Known rows, with every step that occurs:
vume, lani, zaziz, kefoter: [  9 -26  27   4   3   9 -32 -11  -7 -12 -11   0 -17  -8  -3  -3  -5  -1
 -18  10  16   3   9  13  -5]
kefoter, zaziz: [ -3 -28  -1  14   1  23 -20 -12 -32  -5 -10  -2  -8  10   4  -6   6  14
   2   4  26   2 -14  -7  -8]
zaziz, kefoter, vume, lani: [ 12  -8  11  -2  -4  11 -29  -3  -8  -1 -11  -8 -17  -8 -13  24   4   1
  -6  -4  12   1  -5  17 -12]
vume, lani, zaziz, kefoter, femis: [ 13 -19  23  12   3   8 -25  -5  -7  -9  -3 -11  -6 -16   8  -5  -5  -7
 -33  -1   3  -1  -3  14   3]
gudo, lani, zaziz, kefoter, femis: [  0 -18  12  22  12   4 -25   2   3 -19  -2   6  -2  -1   6 -22   7 -11
 -23  15  -1   1   9  17  10]
gudo, lani, zaziz, kefoter, rufu: [-11 -27  18   7   7   9 -27  -4 -12 -11  -6   0 -13  -1   3  -9  13   7
  -5  21   2 -10  13   0  -6]
zaziz, lani, femis: [ -8 -29  15  32  -1  29 -33 -18 -17 -19 -14   5 -16  18  -1  -9   9   3
 -14  24  29  13   5  20  -3]
gudo, lani, zaziz, kefoter: [ -3 -22  15  15  10   3 -30  -2   0 -21 -10  16 -16   9  -4 -16   9  -3
 -11  28  10   3  21  13   3]
vume, lani, rufu, kefoter: [  2 -17  15  -1 -23  30  -8 -20  -8 -21 -12 -23 -36   2   1   3   2  14
  18   2  32   5 -10  11   2]
gudo, lani, zaziz: [  3 -23   6  20   1  14 -21   2  -8 -25  -3  12 -14  11   3 -10  15   6
  -3  21  15   9  14  13   5]
kefoter, femis: [  6 -21   0  22  -2  30 -17  -2 -12  -5  -9  -2  -9   9   9  -2  11   2
  -9  -7  18   9 -17   7   2]
rufu, kefoter, zaziz, lani: [-23 -25  12  12  -8  24 -18 -26 -27 -20 -22   1 -25   0   2 -21  16   8
  -1   6  30  11 -14   9   6]
kefoter, femis, lani, rufu: [ 18  -9  -2  17  -6  30  -9 -17   0  -6   8 -10  -1  15  11  -8  -5  10
  -6  12  22   1 -16   2  18]
kefoter, rufu: [ -5 -34   7   9  -6  34 -18  -8 -29   0 -12 -10 -20  10   6   8  18  15
   7   0  21  -2 -15  -8  -7]
zaziz, lani: [ -4 -25   8  23 -10  26 -30  -9 -20 -16 -23  12 -29  17   0  -8  19  -3
  -6  15  22  22   1  14   5]
zaziz, lani, gudo: [ -9 -36  12  27 -16  20 -38  -2 -27 -16 -15  13 -20   7  -6 -14  22   5
 -14  17  16  23  12  15  -1]
kefoter, vume, lani, femis: [ 14 -12   9  14  -5  23 -23  -3 -13 -12   4 -19  -5  -4  -5  26   2  20
  -2  -3  22  -1  -6  20 -15]
vume, lani, rufu, kefoter, zaziz: [ -5 -15  11  -3 -16  21  -4 -26 -23 -19  -4 -25 -25  -9   3  -2  -1  22
  18  -1  32  -6 -16   1   2]
femis, lani: [ 13 -21   4  13  -1  36 -19 -14 -10   3  -8   6 -12  22   1  -2   2  13
  -8  16  31   9 -12   7   4]
rufu, kefoter, zaziz: [-16 -29   8   6  -2  29 -13 -22 -24 -14 -18  -9 -18   2   0 -13   9  22
  10  -1  34   0 -22  -4  -4]
zaziz, kefoter, femis, lani: [  7 -15  10  15   6  25 -21 -15  -1   8  -8   3  -3  11   2 -15  -4  -1
 -30  13  17  -1 -15  12   6]
gudo, lani: [ -3 -18  -4  22   0  23 -16   4 -12 -14 -10  12 -26  21  -2   0  17   6
   8  15  20  10   3  16  -1]
kefoter, zaziz, lani, femis: [-15 -27  13  31   4  23 -28 -23 -33 -20  -6  -1  -4  10   4 -17   4  12
 -15  18  29   5   1   8  -6]
rufu, kefoter, femis, lani: [  3 -15  10  13  -6  42  -6 -19   0  -3  -8  -6 -11   6   7 -17   7  14
 -12   2  29   3 -29  15  14]
rufu, kefoter, vume, lani: [  7 -11  11  -5 -14  25 -12  -9  -5 -11 -12 -15 -28 -12  -9  18  13  14
  10 -15  21   3 -19  19  -5]
rufu, lani, zaziz: [ 14 -32  16  22   4  24 -21 -16 -17 -24 -16   3  -2  -7   3 -10  -2   8
   4  15  18   2   2  10 -11]
lani, vume: [ -6 -36   5  11 -12  17 -34 -14 -17  -5  -9   0 -11  17   8   9   5  -2
  -1  16  23   1   1   7  -7]
gudo, lani, zaziz, kefoter, vume: [  4 -11   7   7  10  -4 -32   3   9 -20  -3   8  -4   0 -10  -3  12  -1
  -6  18   2   0  20  11   1]
vume, lani, rufu, kefoter, femis: [  3 -11  11   7 -20  28  -4 -13  -4 -17  -4 -29 -25  -9   9  -2   2  10
   7 -11  21   1 -21  13  12]

Rows:
[-11 -42  14  12  -7  25 -23 -21 -36  -3 -12 -13  -2  -5  16  13  -1   8
  13  15  14 -19  -9   7 -21]  kefoter, rufu, lani, vume
[ -8 -19   1  16  -9  15 -25 -23 -28 -24  -6  -2 -17  10   7 -17   7   5
   5  17  22   8   1  -5   9]  kefoter, zaziz, lani, rufu
[ -9 -23   4  31   6  25 -21  -2 -13 -18  -3   8 -13  23  -1  -2   8  13
   1  21  27   3   9  22  -7]  gudo, lani, femis
[ -7 -24  12   8 -10  29 -15 -26  -3   1   0 -12   2   5  15 -10  -2   6
 -15  11  26  -7 -20  16  14]  rufu, kefoter, femis, lani, vume
[  3 -22  17   1 -23  19 -22  -1 -16 -12  -5 -15 -20 -24 -14  12  19  28
   3  -9  18   5  -8  19  -8]  rufu, kefoter, vume, lani, gudo
[  3 -12   1  -5 -15  23 -15 -21   4 -25 -11 -19 -21   4  -7   3  13  17
  29   2  28   2  -9  -4   5]  lani, rufu, kefoter, vume
[  4 -33  19   8   7  11 -35 -14  -5 -15 -17   6 -12   6  -4 -14   2  -3
 -15  18  20   4  10   0  -3]  lani, zaziz, kefoter
[ 17 -27  16  10  -7  19 -25  -6 -17 -15  -1  -6 -17  -5   5   6   2   6
 -11   3  17   8  -1   9   1]  vume, lani, zaziz
[ 20  -2  -2   2 -15  16 -16  -5  -8 -19   2 -22 -19  -4  -3  26   4  14
  18  -4  17   4  -5   7  -1]  kefoter, vume, lani, rufu
[-14 -35  11  28 -13  13 -34  -9 -42 -15  -8  11  -9  -2  -1 -21  16  13
 -15  14  15  13   3   2  -3]  kefoter, zaziz, lani, gudo
[  7 -30  15  19 -19  21 -28   4 -27  -5  -4  -3 -22  -6  -5   8   8  17
  -8  -1  18  12  -1  15 -11]  vume, lani, gudo
[  1 -18   5   0  -9  29 -17 -11  -1 -17 -19 -11 -22   2 -10   6  21  16
  16  -6  27   6 -15   7  -3]  rufu, kefoter, vume
[-10  -9  -1  17 -10  25  -1  -7   4 -28  -3 -14 -22   8   9 -16  15   8
  16   8  19   1  -6  17  17]  gudo, lani, rufu, kefoter, femis
[ 20 -10  15   1   8  11 -32 -19  11  -6   0   1   8   2  -8  -7  -3   9
 -18  20  12  -2   2   0   4]  femis, lani, zaziz, kefoter, vume
[  6 -32  25  17  11  16 -30 -24  -9 -18 -22   5  -1  -8  -4 -14  -8  -3
  -8  22  13  -3   9  14 -11]  rufu, lani, zaziz, kefoter
[ 18 -26  13  14   3  28 -21 -19  -7 -10   1   4  -2  12   3 -13   1  14
 -16  21  25   7  -2  -3  10]  femis, lani, zaziz
[ 10 -21  11   2   7   2 -38 -10   0 -16 -12  -2  -1  -2  -9  -2   7   0
 -10  10  11   1  10   0  -2]  lani, zaziz, kefoter, vume
[  8 -31  11  20 -10  30 -28  -6 -17   0  -1   9  -6  11  -7 -11   7  24
 -16  21  26   8  -1   3   1]  femis, lani, gudo
[-11 -24   4  21  -4  21 -26 -16 -34 -13 -14   9 -16   9   6 -15  15   2
  -6   9  21  13  -6   5   2]  kefoter, zaziz, lani
[  5 -13  19  10   4  12 -32 -11  -3  -7  -5 -14  -6  -5 -11  20  -5   9
 -11   4  19  -8   1  25 -18]  zaziz, kefoter, vume, lani, femis
[ -5 -37  22   3   6  16 -30 -16 -14  -6 -12  -8 -11  -3   2  -8   7   7
 -12  14  11 -10   1 -12  -5]  lani, zaziz, kefoter, rufu
[ 25 -13   9   5  -6  12 -25  -1  -8 -18   4 -11  -6 -16  -2  15   7  10
  -4  -6   9   5   1   6  -1]  kefoter, vume, lani, zaziz
[ -2 -34  12  16  -1  38 -11 -15 -36  -5 -20  -7 -11  -2   7   7   8  16
  16   5  16  -9 -18   7 -19]  kefoter, rufu, lani
[  0 -20   4  18 -15  23 -27 -17 -13 -25 -14   1 -28  23   2 -10  11   0
   6  22  22  18   9   6  12]  zaziz, lani, rufu
[ 10  -3   2  -5 -12  30  -9 -25  13 -17   0 -17 -13   7  -6  -2   6  27
  17  13  32   0 -11   0  14]  femis, lani, rufu, kefoter, vume
[ -4  -1  -4   2 -12  17  -7  -6   7 -31  -5 -10 -23   6  -8   0  20  18
  32  10  21   1   3  12  11]  gudo, lani, rufu, kefoter, vume
[ 10  -9   7  12   1  20 -18 -21   8  -3  -1  -5  -2  13   4 -15 -10   4
 -15  17  19  -5  -8   4  14]  zaziz, kefoter, femis, lani, rufu
[-14 -14   3   8 -12  25  -8 -12  -1 -31 -11  -4 -33  18  -2 -11  15  13
  27  18  29   6   6  10  11]  gudo, lani, rufu, kefoter
[-31 -35  15   7 -15  13 -28 -33 -29 -17 -14  -3 -14  -1  12 -19   9   0
  -2  18  23   3  -6  13   2]  rufu, kefoter, zaziz, lani, vume
[ 15 -12   2  10  -8  32 -15 -22  -5 -11  -1  -4 -13  26  -1  -6  -4  16
   3  23  32   6  -4  -5   9]  femis, lani, rufu
